Each row was made from one small tree. Brackets hold a mark, then the marks that hang from it, in the order of their numbers. Every link used is in the known rows. Write each row's tree.
Known rows
[J283 J253]: 0.54; 0.87; 1.85; 0.56; 0.11; -0.56; -0.95; 1.97; 0.54; -0.70; -0.99; 0.95; -0.73; 1.09; -1.73; -0.03; 1.34; -0.94; -0.84; -0.10; -1.79; 0.60; 0.21
[J343 J253 J501]: 1.60; 0.45; 0.76; -0.98; 1.76; -1.86; -0.38; -2.49; -0.94; 1.30; 0.62; -0.83; 1.84; -0.86; 1.12; 1.27; -0.87; 0.05; 0.62; 0.21; 1.71; 1.43; 0.19
[J343 [J253 J31] J501]: 1.31; 1.50; 1.03; -0.25; 0.94; -3.03; -0.44; -1.11; -1.15; 1.31; 0.94; 0.23; 1.24; -0.40; -0.27; 1.63; 0.60; -0.41; -0.95; -0.55; 0.10; 1.67; 0.12
[J900 J283 [J343 [J501 J781] J945]]: 1.28; -0.47; 0.56; 2.24; -0.46; 0.32; 0.21; -1.89; 1.19; 0.24; 2.51; 1.26; 2.89; 1.35; 2.48; 2.78; 0.37; 1.57; 1.75; -1.43; 3.29; 1.86; -1.32
[J501 J781]: -1.62; 0.74; -0.69; -0.92; -0.94; 1.83; 1.30; -0.50; -0.67; -0.46; -0.14; 0.27; 0.92; 0.98; 0.92; 0.16; -1.49; 1.09; 0.06; -1.10; 1.44; -0.71; 0.64
[J253 J31 J283 [J343 J945]]: 1.75; -0.06; 1.32; 2.79; -0.20; -0.90; -2.27; 1.21; 1.14; -0.87; 2.60; 1.87; -0.36; 1.00; -1.16; 0.77; 3.34; -0.10; -2.72; -0.59; -0.24; 2.55; -1.96
[J900 J283 [J343 J253]]: 4.60; -0.22; 1.69; 0.81; -0.82; -2.91; -1.82; 0.73; 0.53; -1.01; 1.56; -0.20; -0.38; 0.07; -1.17; 2.31; 1.02; -1.75; 0.14; 0.60; -1.83; 1.65; -1.07
[J900 [J343 J501 J945]]: 1.35; -0.46; 1.21; 2.44; 0.86; -0.25; 0.14; -2.64; 1.97; 2.11; 2.03; 1.64; 3.16; -0.64; 3.33; 1.59; 0.73; 1.68; 1.43; -1.18; 3.70; 2.82; -1.36
[J900 [J283 [J253 J31]] [J343 J501 J945]]: 2.78; 0.70; 3.02; 4.00; -0.14; -2.79; -1.78; 1.60; 2.02; -0.27; 1.94; 2.86; 0.91; 1.92; -1.07; 2.80; 3.96; -0.87; -0.32; -1.34; -0.92; 3.19; -1.66
[J900 [J283 J253] [J343 J501]]: 2.12; 0.01; 2.80; 2.89; 0.57; -1.11; -0.76; 1.90; 2.38; -0.78; 1.54; 0.93; -0.10; 1.18; -1.35; 2.77; 3.38; -1.14; 0.45; -0.16; -1.51; 2.08; -0.28
[J31 [J253 J283]]: 1.62; -0.69; -0.30; -0.57; -0.65; -1.19; -0.63; 1.34; 0.53; -3.20; 0.34; -0.99; -2.43; 1.76; -2.20; 0.86; 1.38; -2.14; 0.47; 0.50; -2.64; 0.04; -0.97
[J283 [J253 [J31 J900] [J343 [J501 J781]]]]: -0.52; 2.20; 2.61; 3.13; -0.05; -0.54; 0.65; 2.24; 1.26; -1.10; 0.67; 3.26; -0.08; 1.64; -2.53; 1.30; 2.61; -0.44; -2.01; -2.19; -1.02; 1.84; 0.07
[J900 [J283 J253] [J343 J945]]: 3.91; -0.16; 2.55; 2.99; -0.79; -1.96; -2.52; 1.84; 2.01; -1.12; 0.93; 2.11; 0.11; 1.92; -1.00; 1.66; 2.54; -1.01; 0.25; -0.38; -1.30; 2.47; -1.90
[J900 J283 [J343 [J253 J31] [J501 J781]]]: 2.27; 1.22; 1.56; 1.05; -0.88; -2.16; -0.09; 0.03; 0.01; -0.50; 2.47; 0.74; 1.15; 0.78; -0.43; 3.54; 1.23; -0.68; -0.38; -1.13; -0.42; 1.79; -0.23
[J343 [J253 J31] [J501 J781] J945]: 0.91; 1.81; 0.38; -0.43; 0.16; -1.97; -0.33; -3.20; -1.96; 1.62; 1.00; 1.47; 3.75; 0.73; 2.42; 1.59; -1.46; 1.48; -0.37; -2.17; 3.51; 2.04; -0.70
[J283 [J253 J31]]: 0.16; 1.92; 2.19; 1.22; -0.52; -1.85; -1.01; 3.50; 0.33; -0.91; -0.77; 1.95; -1.36; 1.42; -3.11; 0.21; 2.59; -1.51; -2.25; -0.85; -3.49; 0.78; 0.17
[J31 [J900 [J343 J253]]]: 4.09; 0.12; 1.50; 0.78; -0.67; -3.41; -0.77; 0.08; 0.35; -0.53; 0.27; 0.90; -0.29; -0.72; -1.18; 0.78; 0.01; -1.65; 0.68; -0.42; -1.70; 1.63; -1.23
[J343 J945]: 1.03; -0.34; -0.16; 0.51; 0.05; -0.50; -0.96; -1.54; -0.16; 0.80; 0.06; 1.17; 1.67; 0.35; 1.79; -0.26; -0.52; 1.02; 0.69; -0.59; 2.10; 1.07; -1.27
[J343 J501 J945]: 0.33; -0.42; -0.08; 0.85; 1.47; -0.14; -0.18; -3.29; 0.21; 1.89; 0.88; 0.78; 3.18; -0.07; 3.15; 0.81; -0.41; 2.00; 1.50; -0.84; 4.07; 1.68; -0.92

Write each row's tree
3.06; 1.47; 2.13; 1.08; -0.92; -3.16; -0.86; 0.91; 0.51; 0.55; 1.21; 1.30; 0.14; -0.80; -0.81; 1.38; 1.21; -1.39; -1.57; -0.74; -1.69; 2.24; -0.72 : [J900 [J343 [J253 J31]]]
3.94; -0.26; 1.74; 1.18; 0.66; -2.67; -0.99; -0.78; 0.77; -0.02; 2.28; -0.35; 0.91; -0.24; 0.04; 3.04; 1.10; -0.87; 0.83; 0.33; -0.07; 2.27; -0.67 : [J900 J283 [J343 J253 J501]]
3.58; -1.23; 0.50; 3.38; -0.37; -2.89; -0.52; -0.50; 1.68; -2.69; 1.45; 1.42; -0.30; 1.89; -1.55; 2.07; 1.76; -1.50; 1.96; -0.85; -0.20; 2.15; -2.98 : [J31 [J253 [J343 J501 J945]] [J900 J283]]
3.99; -0.29; 1.55; -0.03; -0.05; -2.20; -1.93; 0.24; 0.70; -0.63; 1.65; -0.59; -0.42; -0.45; -0.56; 1.41; 1.02; -1.32; -0.60; 0.65; -1.30; 2.09; -0.76 : [J900 [J343 [J253 J283]]]
1.28; -0.92; 0.80; 1.65; 0.74; -0.12; -0.01; 0.18; 2.27; -2.28; 2.18; -0.36; -1.15; 1.06; -1.06; 1.94; 2.42; -1.09; 0.07; 0.18; -0.22; 1.83; -1.10 : [J31 [J253 J283 [J343 J501]]]
2.14; -1.25; 0.64; 2.07; 0.80; -0.55; -0.83; -1.16; 2.23; -1.59; 2.26; 0.46; 0.20; 1.31; 0.28; 1.66; 1.98; -0.23; 0.62; -0.31; 1.64; 2.76; -2.32 : [J31 [J253 J283 [J343 J501 J945]]]
1.52; -0.34; 0.72; 2.61; 0.38; -0.54; 0.39; -1.77; 2.25; -0.23; 1.31; 1.46; 1.46; 0.49; 1.42; 1.36; 0.82; 0.40; 0.94; -0.97; 2.69; 2.86; -2.10 : [J31 [J253 [J343 J501 J945]]]
2.87; -1.08; 0.56; 1.82; -0.42; -0.84; -1.50; 0.28; 1.87; -2.52; 1.61; 0.57; -0.95; 1.58; -0.79; 0.80; 1.75; -0.93; -0.32; -0.06; -0.06; 2.34; -2.56 : [J31 [J253 J283 [J343 J945]]]
0.11; 1.14; 0.09; -1.75; 0.93; -0.10; 0.70; -3.01; -1.49; 0.94; 0.59; -0.67; 2.70; 0.01; 1.98; 1.53; -2.14; 1.10; 0.60; -0.82; 2.97; 0.76; 0.73 : [J343 J253 [J501 J781]]
0.60; 1.96; 3.29; 3.14; -0.27; -0.90; -1.08; 3.67; 1.88; -0.78; 0.37; 2.83; -1.09; 0.92; -3.01; 0.48; 3.52; -1.20; -3.31; -0.93; -2.49; 2.21; -0.24 : [J283 [J253 J31 J343]]
3.14; -1.45; 0.59; 2.47; 0.46; -2.18; -0.82; -0.69; 1.82; -2.63; 1.65; 0.89; -0.58; 1.58; -1.22; 1.43; 1.98; -1.13; 1.41; -0.68; 0.14; 2.41; -2.83 : [J31 [J253 J283 [J343 J501 J945]] J900]
3.43; -0.84; 0.50; 2.72; -1.54; -2.70; -0.41; 2.06; 1.52; -4.28; 0.58; 0.85; -2.80; 1.81; -4.04; 1.47; 2.05; -3.07; 0.73; -0.15; -3.48; 0.85; -2.28 : [J31 [J253 J343] [J900 J283]]
3.04; -0.77; -0.50; 0.70; -1.79; -3.49; -0.47; 2.06; 0.12; -4.39; -0.44; -0.01; -3.07; 2.39; -4.11; 1.17; 1.13; -3.34; 1.88; -0.01; -4.36; -0.62; -1.81 : [J31 J253 [J900 J283]]
-0.58; 0.03; 0.56; 2.22; 0.84; 2.25; 0.95; -3.18; 1.32; 1.39; 2.10; 1.93; 3.82; 0.20; 3.61; 1.16; -0.67; 2.98; 0.18; -1.67; 5.78; 2.39; -0.86 : [J253 [J343 [J501 J781] J945]]
2.66; 0.09; 1.10; 3.50; -0.89; -3.62; -0.79; 0.80; 0.84; -0.64; 1.84; 2.44; 0.19; 1.10; -1.59; 2.30; 2.90; -1.10; 0.39; -1.60; -1.37; 1.90; -2.07 : [J253 [J31 [J900 J283 [J343 J501 J945]]]]
0.83; 1.59; 3.21; 3.90; 0.94; -1.06; -1.15; 1.03; 1.99; 0.76; 1.09; 3.62; 1.43; 0.96; -0.53; 1.13; 3.13; 0.34; -2.06; -1.60; 0.75; 3.48; -1.07 : [J283 [J253 J31 [J343 J501 J945]]]
2.75; 0.85; 0.89; -1.24; -0.14; -3.41; -2.37; 1.37; -1.63; -1.24; 0.85; -0.76; -1.47; 0.58; -2.75; 0.95; 1.38; -2.04; -2.20; 0.42; -3.14; 0.89; -0.40 : [J343 [J253 J31 J283]]
2.09; -1.31; 0.72; 1.98; 0.69; 0.35; -2.18; -0.41; 1.52; -0.80; 2.25; 0.70; 0.23; 0.61; 0.47; 0.35; 1.86; 0.66; -1.03; 0.23; 1.55; 2.42; -1.75 : [J253 J283 [J343 J945]]
0.13; 0.83; 1.56; 3.53; 0.47; -1.55; 0.69; 0.74; 1.30; -0.13; 1.78; 2.40; 0.03; -0.29; -1.64; 1.28; 2.73; -0.40; -1.51; -1.56; -0.31; 1.92; -0.62 : [J253 [J31 J900] [J343 J501]]
-0.18; 0.80; 0.87; 3.24; -0.70; -0.59; 0.89; 1.05; 0.65; -1.64; 2.19; 2.06; 0.05; 1.63; -2.27; 2.38; 2.33; -0.26; -1.25; -1.88; -0.36; 0.98; -0.56 : [J253 [J31 [J900 J283]] [J343 [J501 J781]]]
1.42; 1.13; 1.91; 1.54; -1.06; -2.39; -1.86; 4.09; 0.05; -2.31; 0.03; 1.10; -2.25; 2.44; -4.37; 1.30; 3.31; -2.46; -1.63; -0.12; -4.84; 0.28; -0.22 : [J900 [J283 [J253 J31]]]
2.31; -0.23; 0.62; 2.36; -1.22; -1.89; 0.45; 1.33; 1.73; -2.89; 0.14; 1.34; -1.91; 0.84; -2.63; 0.50; 1.14; -2.04; 0.43; -0.60; -2.09; 1.23; -1.79 : [J31 [J253 J343] J900]
3.55; -0.20; 2.30; 2.64; -1.06; -2.86; -1.47; 3.36; 1.61; -2.74; 0.22; 1.52; -2.09; 1.71; -3.93; 1.52; 2.78; -2.67; 0.54; -0.24; -4.39; 1.07; -1.26 : [J31 [J900 [J283 J253] J343]]
2.92; 0.08; 2.84; 2.57; -0.77; -1.41; -1.56; 3.30; 2.11; -1.80; 0.86; 1.18; -1.34; 1.51; -2.49; 1.81; 3.15; -1.91; -0.36; 0.17; -3.23; 1.50; -0.67 : [J900 [J283 J253] J343]
1.01; 0.93; 1.36; 3.42; -0.64; -0.85; -0.98; 0.45; 1.20; 0.67; 1.76; 3.04; 0.98; 0.17; 0.20; 0.33; 1.95; 0.68; -2.39; -1.46; 1.04; 2.63; -1.82 : [J253 J31 [J343 J945]]
2.89; -1.09; 0.74; 1.51; -0.36; -2.65; 0.22; 0.70; 2.11; -3.14; 1.46; 0.16; -1.83; 1.28; -2.31; 2.30; 2.42; -2.40; 2.04; -0.50; -2.36; 1.36; -1.71 : [J31 [J253 J283] [J900 [J343 J501]]]
